Each row was made from one walk, in order. Every step used is in the known rows, and no mark comes twice. Write each row's walk.
Known rows
d, w: [ 1.13 -0.98 -1.90  0.58  2.06 -2.37  1.28 -0.76  0.45  0.40  1.22 -0.63
  0.74 -0.45 -0.27 -2.01  1.86 -1.13 -2.86  1.21  0.98  0.43  0.84 -1.41]
y, v: [-0.16 -2.23 -1.36  2.48  1.88 -1.80 -0.25  0.85  3.22  1.30 -1.45 -2.15
  0.67 -1.76  2.56  1.09  2.13  0.70 -0.56  0.83  2.83 -1.49  2.07 -0.41]
w, y, v: [-0.10 -0.33  0.19  1.58  0.29 -0.86  1.26  0.75  2.88  0.78 -1.19 -1.06
  0.44 -0.78  2.89  0.60  2.13  1.86 -0.04  1.13  2.17 -1.87  3.24  0.15]
n, p: [-1.26 -1.94 -5.97  3.45  1.68  0.23 -0.84  0.75  0.26  1.26 -1.50 -0.56
 -0.31 -0.20  2.30 -0.18  0.13 -0.36  0.00  0.40  1.89  2.04  1.78  1.36]
d, w, y, v, p: [-1.17  0.24  2.38  1.58  0.04 -2.77  2.94  0.11  0.71 -1.68  1.49 -0.57
  1.87 -1.55 -0.27  0.38 -0.77  0.81 -1.14  0.57  2.44 -2.03  1.42 -1.77]
d, e, w, y, v: [-0.38  1.02  1.57  2.75 -1.51  0.25  2.38  1.72  1.17  0.61  1.88 -0.38
  0.57 -2.65 -1.54  0.35  0.86  1.00 -4.09  0.77  1.20 -1.39  3.67 -3.70]
w, e, q: [ 0.07 -1.21 -3.35  3.22 -0.30 -0.69  1.38  1.89  2.53  4.04  2.86  0.13
 -2.20  2.62  3.20  0.05  2.86 -2.27  0.41  0.48  1.86  1.47  1.75 -1.43]
e, d, w: [ 1.44 -1.51 -2.07 -0.25  0.61 -1.21 -0.61 -0.05  0.64  1.45  3.47 -0.98
  0.54 -2.49 -0.57 -2.18  1.25 -2.50 -3.42  0.58  3.13  2.38  0.55 -3.64]
d, e: [ 1.04 -1.22 -2.90  2.06  2.01 -0.68  1.59  0.83  0.47  1.60  1.12 -0.49
 -0.71 -0.20 -0.21 -2.19  2.58 -1.79 -2.23  0.86 -0.91  1.86  1.24 -1.36]
n, w, y: [-0.67  0.18 -3.49  2.25 -0.26 -0.71  1.89  0.42 -0.34  0.15 -1.43  2.16
 -1.08 -0.30  2.57 -1.18  0.30  2.07 -1.27  1.45 -0.11  1.03  3.28  2.64]
y, v, d, w, n: [-1.47  1.42  0.97  0.69 -0.28 -3.19  0.93  1.94  1.05 -1.40  0.37 -1.18
  0.81 -1.60  1.81  2.13 -0.32 -0.77 -1.02  1.05  1.68 -3.80  1.93  0.92]
q, e, d, w, y, v: [ 0.45  1.49  0.81  1.03 -1.08 -1.57 -0.90 -0.26  0.54  1.36  1.83 -2.42
  1.60 -3.18 -1.35 -1.82  2.89 -1.03 -3.69  2.05  2.58  0.21  1.74 -4.05]
q, e, d, w: [ 1.55 -0.23 -2.85  0.75  0.61 -2.29 -1.83 -1.06 -0.86  2.22  2.59 -1.93
  0.44 -1.93 -1.96 -3.42  2.97 -3.23 -4.19  2.21  1.15  2.90 -0.38 -4.52]
q, e, w, n, p: [-2.67  2.41 -5.77  5.39 -1.58  0.07 -1.73 -0.95 -2.74  2.08 -1.19  1.29
  0.31  0.10 -0.27  0.38 -0.44  0.44 -2.52  2.02 -0.92  0.55  2.79 -0.17]
y, v, p, w, n: [-2.98  0.63 -0.72  5.31  1.11 -2.09  3.16  0.43 -0.43 -0.33 -2.05  0.85
  1.15  0.26  3.14  1.67  0.03  1.33  0.49  1.19  0.14 -2.08  1.83  1.71]
q, e: [ 1.05 -0.68 -4.22  2.31  1.95 -2.62 -0.86 -1.04  0.02  2.37 -1.17 -1.47
 -0.83  1.31  0.83 -2.33  3.80 -1.01 -1.34  2.69 -1.22  1.26  0.13 -1.21]
y, w, n, p: [-3.01  0.35 -4.04  3.12 -0.77  1.28 -1.73  0.19 -1.06  1.97 -1.97  0.66
  2.03  0.28  4.45  1.46 -2.03  1.91 -1.29  0.58  1.25 -2.19  4.68  3.65]
v, d, e, w, n, p: [-3.13  2.04 -3.74  3.59 -2.17  0.65  0.24  3.36 -2.54 -0.46  1.72  1.13
 -1.51 -1.00 -0.23  1.50 -3.32 -1.85 -2.10  0.35 -0.54  0.62  2.30 -0.15]
v, d, e: [ 0.56 -1.01 -2.09  0.38  1.36 -2.12  1.12  3.21  0.17 -0.17  1.66 -1.65
 -2.64  0.22  0.79 -1.25  1.07 -3.31 -0.91  1.14 -0.80  1.38 -0.28 -1.15]
p, w, n, v, d, e, q: [-3.11  1.26 -4.54  5.75 -1.39 -0.28  1.73  2.62 -1.38 -0.67  1.18  1.22
 -2.46  2.83  2.07  0.47 -1.02 -3.60 -0.70  1.56 -0.39  2.35  1.47  0.93]
n, p, w, y, v, d, e: [-3.33  1.42 -1.09  4.50  0.48  0.67  2.71  5.27 -1.29 -1.87 -1.44 -1.94
 -1.14 -1.08  2.00 -0.11  0.05 -1.25 -0.46  1.12  0.33  0.64  2.25  1.86]
q, e, d, w, y: [ 1.62  1.70 -1.32 -0.16 -0.93 -1.48 -0.37 -1.19 -1.16  1.75  2.94 -0.88
  0.26 -0.97 -1.64 -3.91  2.96 -2.05 -3.63  2.47  0.45  2.38  0.78 -4.01]
n, v, p, w: [-2.76 -1.64 -4.16  5.87  1.51 -2.39  1.18 -0.40 -1.16 -1.88 -3.00  0.72
 -0.60  2.14  1.97  0.08 -1.31 -0.77  0.42  1.22 -0.03  2.38  0.70  0.14]
n, v, y, w, e: [-1.90 -1.49 -1.51  2.90 -1.95 -3.60  1.62  2.30  0.16 -0.18 -2.17 -0.12
  0.58  2.78  4.82  1.32 -0.21  0.42  1.16 -0.37  0.58 -1.89  4.60 -0.97]

Write each row's walk
[-0.91 -0.33  2.23  0.65 -1.50 -1.74  1.02  0.68  0.89 -0.54  3.76 -0.94
  1.58 -3.65 -0.56  0.27 -1.34 -0.52 -1.75  0.09  4.63 -0.06  1.12 -4.06]  e, d, w, y, v, p
[-0.49 -0.08  1.01 -0.06 -0.26 -2.35  0.82  3.07  2.61 -1.01 -0.60 -2.18
 -1.60 -0.43  3.80  1.51  0.50  0.34  1.36  1.43  2.19 -2.43  1.71  0.53]  w, y, v, d
[-1.41 -0.27  0.99  2.13 -0.91 -2.81  1.27  4.47  2.95  0.82  3.92 -2.76
 -1.27 -0.45  2.02  2.10  1.08 -3.61 -0.62  0.38  4.20 -1.61  0.88 -2.20]  y, v, d, w, e, q
[-2.71  0.60 -4.94  6.15  1.86  0.57  2.17  2.59 -1.20  1.51 -3.03  0.37
 -1.07  2.11  3.59 -0.80  2.57 -1.52  0.37  0.80 -1.27  2.27  3.25  2.29]  n, p, w, e
[-1.32 -0.70  0.86  2.26  0.01 -2.04  2.04  0.75  1.73 -0.44 -0.07 -0.53
  0.36 -0.57  2.17  1.36 -0.45  1.63  1.11  0.53  2.34 -1.67  1.61 -0.75]  w, y, v, p
[-0.54 -1.14  0.96  0.17  1.32 -3.78  0.32  2.66  1.89 -1.57  0.66 -3.34
  0.12 -2.49  0.98  1.02  0.27 -1.61 -1.55  1.02  3.15 -2.36  0.31 -1.08]  y, v, d, w
[-1.82 -0.04 -1.48  3.41 -0.38 -0.73  1.32  1.30  1.50 -0.13 -2.42  0.52
  0.32 -2.63  2.97  1.01  0.21  3.08 -1.28  1.08  1.96 -1.32  4.25  2.59]  n, w, y, v
[-1.11 -0.02 -3.06  1.57 -2.86 -2.95  1.65 -0.15 -1.27 -1.44  1.73  1.97
  1.56 -0.59  0.55  0.02 -1.40 -1.26 -0.27 -0.44  2.19  1.57  2.84 -2.71]  e, d, w, n, v, y
[-0.43  0.56 -2.43  3.98  2.07 -1.38  3.43  1.80 -0.10  1.92 -1.95  0.32
 -1.54  3.04  3.63 -1.60  4.46 -1.51 -0.08  1.57 -2.35  1.01  2.50  0.68]  p, w, e
[-0.45  0.62  1.52  0.70 -0.24 -1.31  2.06  4.01  1.58 -1.05  1.04 -2.16
 -1.51 -1.15  1.43  0.34  0.99 -1.13 -0.35  1.06  0.65 -1.34  1.87 -0.73]  w, y, v, d, e
[-3.80 -0.28 -2.34  3.97 -1.89 -1.52 -1.54 -1.35 -0.87 -0.66 -2.18  1.55
  1.77  1.73  3.56  3.01 -4.47  1.63 -0.29  0.41  0.79 -2.67  3.75  1.46]  y, w, n, v, p
[-0.72  0.99  1.54  1.83 -1.45 -2.70 -0.23 -0.38 -0.65  0.11  2.94 -1.94
  1.59 -3.12 -1.98 -1.00  0.27 -1.33 -2.47  1.54  2.73  0.38  0.15 -4.90]  q, e, d, w, y, v, p
[ 0.76 -0.73 -2.06  2.52  0.18 -0.60  1.34  0.86 -0.21  1.42  2.59  0.01
 -0.56 -1.34 -2.05 -1.23  0.85 -1.23 -4.62  0.83 -0.20  1.28  1.46 -4.04]  d, e, w
[-0.54 -1.33 -0.05  1.67  1.29 -2.24  0.65  4.15  1.95 -0.52  0.65 -3.25
 -1.28 -2.24  1.01  0.86  0.97 -2.34 -0.81  0.68  1.31 -0.94  0.61 -1.09]  y, v, d, e
[-0.48  1.07 -2.54  2.13 -1.35 -0.85  0.78 -0.78 -0.08  1.70  0.76  2.19
  0.02  0.32  1.20  0.97 -0.13  1.18 -2.35  1.24 -0.04 -1.19  2.98 -0.99]  e, w, n
[ 0.43  2.30 -2.77  1.20 -0.89 -1.62 -1.13 -1.85 -1.74  2.39  2.26  0.29
  1.15 -1.02 -1.23 -2.34  2.35 -2.31 -3.63  2.24 -0.36  1.48  1.22 -2.51]  q, e, d, w, n
[-1.62 -0.03 -3.99  4.24  0.35 -1.39  1.70  1.90  0.24  1.51 -1.95  1.76
 -1.63  0.17  3.08  0.06  1.53 -0.13 -0.78  0.55 -1.24  1.00  3.79  2.29]  n, w, e
[-0.17 -2.43 -1.06  1.50 -2.18 -3.00  3.18  3.26  0.93  3.11  3.69 -0.63
 -0.25  2.99  5.13  0.09  1.08 -0.44  0.68 -0.14  3.05 -1.48  1.99 -2.47]  v, y, w, e, q
[ 0.44 -0.88 -2.50  1.48 -0.40 -0.47 -0.32  1.99  1.82  3.58  1.63 -0.19
 -1.76 -0.11  2.75 -0.39  2.81 -2.75 -0.13  0.22  1.22  2.42  2.49 -2.52]  w, e, d
[-1.04  1.40  1.43  2.36  0.76 -1.27  3.97  4.31 -0.18 -1.58 -0.39 -1.91
 -1.50 -0.21  1.94 -0.88  2.02 -1.20 -1.03  1.94 -0.81 -0.67  1.61  0.23]  p, w, y, v, d, e
[-2.43  0.69 -5.90  3.85  0.17  0.93 -0.23  0.00 -0.61  1.50 -1.76  1.67
  0.32  0.60  3.04  0.92 -0.40  0.57  0.57  0.49  0.27  0.62  3.43  3.43]  w, n, p
[ 0.71  0.53 -0.97  0.74 -1.44 -0.65  1.59 -0.15  0.43  0.99  1.38  1.07
 -0.83  0.46  0.72 -0.59  0.45  1.42 -2.30  1.46  0.75 -0.17  2.63 -2.50]  e, w, y
[-3.79  1.48 -1.54  2.85 -0.54 -1.20 -0.33  2.69 -0.17 -1.74 -0.72 -1.18
  1.18 -2.40  1.89  2.97 -2.23 -0.77 -0.39  0.29  2.64 -2.51  2.62  2.50]  y, v, d, w, n, p
[-2.31  0.04 -0.67  1.89 -0.92 -2.19  0.80  3.67  1.22 -1.93 -1.84 -0.61
 -1.69 -2.28  3.89  1.81 -1.32  1.56  0.07  1.34  2.01 -1.83  2.64  2.96]  n, w, y, v, d
[-1.87 -1.98 -0.67  4.81  2.49 -2.75  2.46  1.23  0.46 -0.48 -1.65 -1.35
  0.54 -0.58  2.39  0.55  0.63  0.31 -0.06  1.14  1.67 -0.61  0.17 -0.31]  y, v, p, w
[ 0.70 -0.14 -3.30  2.69  0.15 -2.59 -1.12 -0.98 -0.61  2.27  0.25 -0.90
 -0.68  0.09 -0.99 -1.42  2.13 -0.43 -3.68  2.70 -0.44  0.75  0.36 -3.83]  q, e, w
[ 0.69  1.18  0.49 -1.91 -0.09 -3.00  2.16  1.56 -0.21 -1.69  1.95 -0.78
 -1.35  0.94  1.15 -1.60  0.34 -1.50 -0.95  1.78  0.28 -0.57  0.58 -0.57]  v, d, w, y
[ 0.82 -3.24 -1.12 -0.38  0.10 -4.01  2.14  1.51 -0.13  0.79  0.44 -1.39
  1.15  1.06  4.28 -0.95  0.32  1.50 -0.23  0.55  1.91 -2.15  1.36 -1.33]  v, y, w
[-1.19 -0.80 -2.58  1.29  0.35 -3.55 -0.90  0.98  0.30 -3.06 -0.63 -1.33
 -1.01  0.31  0.56  0.49 -1.60 -2.75 -1.11  1.06  1.43  0.69  0.89 -0.72]  n, v, d, w
[ 0.50  0.72 -1.91  1.99  1.44 -0.78  3.67  0.13 -0.53  0.54 -1.43  0.76
 -0.97  2.60  3.14 -2.75  3.20  0.68 -0.70  2.50 -1.28  1.02  2.00  1.01]  p, w, y
[-3.23  0.03 -4.17  4.76 -0.90 -1.88 -0.01 -1.52 -0.37 -1.16 -2.04  2.66
  0.09  1.98  2.16  2.34 -2.95  0.29  1.65  0.41 -0.17  0.26  2.67  1.16]  w, n, v, p
